What can hang from each mark
Y: F T W
W: C F M
F: T Y
C: M
M: T
T: C F M W Y

Every row comes from one small tree of marks. Brackets hold a mark, then the marks that hang from it, in alphabetical order. Every link used is in the known rows. Which tree was each row made from?
In the rows, zero is written as 128.
Known rows
(M (T F W)): [154 139 160 105 154 111 159  89 119 134 131 110  94 109 141  90 159  83
 125 129 176]
(T (F Y) (W M)): [168 137 156  92 139 109 133 107 126 137 127 107  96  87 148  91 130  94
 106 136 187]
(C (M (T (F Y) W))): [161 138 162 104 149 104 163  96 127 135 128 112  94 118 136  81 150  82
 124 140 180]
(W C): [125 129 163 118 158 131 146 113 127 176 130 100 105 102 131 106 139 119
 129 122 194]
(F (T M (Y W))): [162 149 159 112 143 131 112 100 117 105 117 100 108 103 171  62 116  81
 132 105 189]
(M (T (W C F))): [158 114 177 101 170  99 151  96 111 160 117  83  84  92 119  98 147  95
 118 139 201]
(M (T C (F Y) W)): [170 142 169 100 147  95 150 112 115 113 137 104  67 115 127  89 139  70
  97 128 195]
(T C): [145 152 163 115 147 123 144 122 122 142 125 109 100 121 130 103 136  97
 128 117 193]
(F (T (C M))): [137 152 152 115 159 123 154 112 130 145 114  94 108 116 128  93 124  88
 132 122 199]
(C (M T)): [142 137 155 129 155 129 163  99 131 161 111 104 112 131 130 103 154 103
 163 139 175]
(F (T C M W Y)): [162 168 158  96 138  96 115  95 124  97 125  99  76  98 153  53 119  55
 122 118 200]
(W M): [149 136 150 116 143 134 132 110 130 163 111 100 115  99 142 113 133 114
 146 137 182]
(W C (F (Y T))): [163 112 179  99 164 127 130 142 102 149 127 100  94  83 122 120  99 131
  69 117 215]
(Y (W M)): [170 135 164 106 149 138 122 110 124 156 107 102 116 105 146 101 137 116
 145 127 177]
(F Y): [150 143 149 134 149 135 139 135 114 140 124 121 105 115 141 109 129 111
 115 117 192]
(T C F Y): [147 144 179  97 132 115 141  97 118 115 136 113  93 118 153  76 113  83
 112 102 188]
(M (T F (W C) Y)): [148 121 176  95 153 102 145  71 117 140 138  97  69 102 142  69 139  85
 117 121 180]
(C (M (T F Y))): [143 129 171 111 141 121 162  74 128 134 123 108 104 128 152  76 132  88
 147 123 169]
(M (T C F W Y)): [168 143 177  93 142  95 144  81 114 105 133 108  65 121 143  66 134  63
 117 116 180]
(Y W): [161 144 163 117 155 142 134 119 114 145 119 120 120 120 147  93 144 111
 135 108 178]
(Y F T W): [178 140 175  89 166 143 133 132  98 128 120 130 121 118 146 101 118 119
  95 109 177]
(C (M (T Y))): [149 135 161 129 145 127 150  86 123 142 110 111  99 135 142  81 137  96
 162 127 169]
(T F): [133 140 162 109 145 131 157 105 125 143 135 113 121 107 152 101 138 102
 120 114 184]
(F (T (W (C M)) Y)): [140 138 154 104 164 112 136  81 126 154 120  99  89  98 140  54 124  92
 128 118 188]
(C (M (T W))): [158 148 153 114 158 113 158  91 129 155 112 113  99 126 129  84 168  90
 160 144 170]

Which tree is each row?
[171 133 180  93 167 117 147 114 115 130 103  84 119 109 132  82 113  86
 116 114 211] | (Y (W (F (T (C M)))))
[152 156 185  88 126 101 129 102 126 103 125 109  99 118 158  73 109  68
 121 126 196] | (T C M (Y F))
[173 113 173  88 155  99 124 114 119 163 113  83  86  70 126 100 118 108
  99 147 212] | (T (W C (F Y) M))
[170 150 191  82 126 107 129 122 134 106 140 102 101 111 151  78 123  74
 105 115 206] | (T C (F (Y W)) M)
[172 157 185  75 136  84 132 107 128 118 119  98  99  94 138  76 137  65
 121 137 213] | (T C M (W F))
[137 147 161 100 163 115 163 111 125 134 114  96 117 118 135  94 110  81
 114 128 200] | (Y (F (T (C M))))
[170 154 165 107 146 117 118 136 120 103 123  90  92 105 143  84 113  74
 107 114 215] | (F (T C M) (Y W))
[182 154 149 106 157 127 122 140 101 126 129 137  87 104 134  96 129 114
  89 116 184] | (F (Y (T W)))
[169 167 182  57 133  98 130 108 134 108 144 113  91  95 143  75 133  75
 100 124 195] | (Y (T C F M W))
[161  91 175 112 160 110 137 115 115 165 107  62  82  82 117 128 113 111
 112 153 213] | (W C (F Y) (M T))
[165 113 188  82 153 122 118  93 117 151 112  92 101 101 152  81 103 112
 119 125 181] | (T (Y F (W C M)))
[180 128 167 110 160 100 155 108 113 135 107 104  96 113 126  89 142  88
 123 147 195] | (C (M (T (W (F Y)))))
[140 151 147 122 139 126 121  99 123 110 121  99 104  96 166  75 114  78
 133 115 194] | (F (T M Y))
[135 130 167 111 148 122 176  87 136 152 124 101 117 123 139  98 151  94
 148 135 176] | (C (M (T F)))
[148 144 182  76 140  93 125  83 130 130 132 107  90  95 157  56 125  78
 118 134 191] | (T M (W C) (Y F))
[146 129 161 113 166 111 147  95 121 168 127  95  78 105 120  96 160  99
 134 137 185] | (M (T (W C)))
[192 122 197 103 153 112 130 102  94 106 106  94  83 126 136  81 114  81
 120 109 195] | (M (T C (Y (W F))))
[168 148 184  90 135 120 121  99 119 104 119 118 119 119 174  63 117  81
 129 117 181] | (T M (Y F W))
[187 150 172  60 153 105 123 118 115 128 116 110  90  98 130  99 113  97
  94 140 186] | (Y F (T C (W M)))
[152 132 179 106 139 111 149  89 115 112 132 100  78 125 143  84 122  75
 122 112 185] | (M (T C F Y))
[175 143 169  80 135  96 131 111 127 127 131 100  80  94 136  88 123  81
  99 134 197] | (T C (F Y) (W M))
[185 143 205  80 129 103 113 103 116  99 113  97 101 110 156  61 110  72
 123 111 206] | (T C M (Y (W F)))
[144 124 171  74 147 106 139  84 140 173 132  87  95  76 138  89 140 103
 120 140 187] | (T F (W C M))
[176 161 178  64 159 104 146 115 120 131 121 127 102 123 126  80 125  92
 103 131 184] | (Y F (T (C M) W))
[155 152 171  76 149 111 120 111 134 151 136 107  90  85 133  84 142 104
 116 132 193] | (Y (T M (W C)))
[154 124 175  99 164 101 143  83 107 138 124 103  73 112 138  75 130  87
 115 130 178] | (M (T (W C) (Y F)))
[147 112 176 112 159 118 142 130 111 158 123  92 101  89 127 113 114 115
  92 124 219] | (W C (F Y))
[162 160 171  67 136 110 131 103 133 118 142 120 106  88 156  79 140  87
 108 126 183] | (Y (T F M W))
[169 117 173  98 148 128 142  92 124 144 115  85 107 105 146 104 140  99
 139 133 173] | (Y (W (M (T F))))
[183 103 193  72 165 130 115 119 111 165 107  81 106  76 128 111 106 134
 100 126 200] | (Y T (W C F M))
[165 136 171 100 156 122 129 113 116 117 110  84 126  85 157  88 119  82
 118 119 212] | (Y (W (F (T M))))
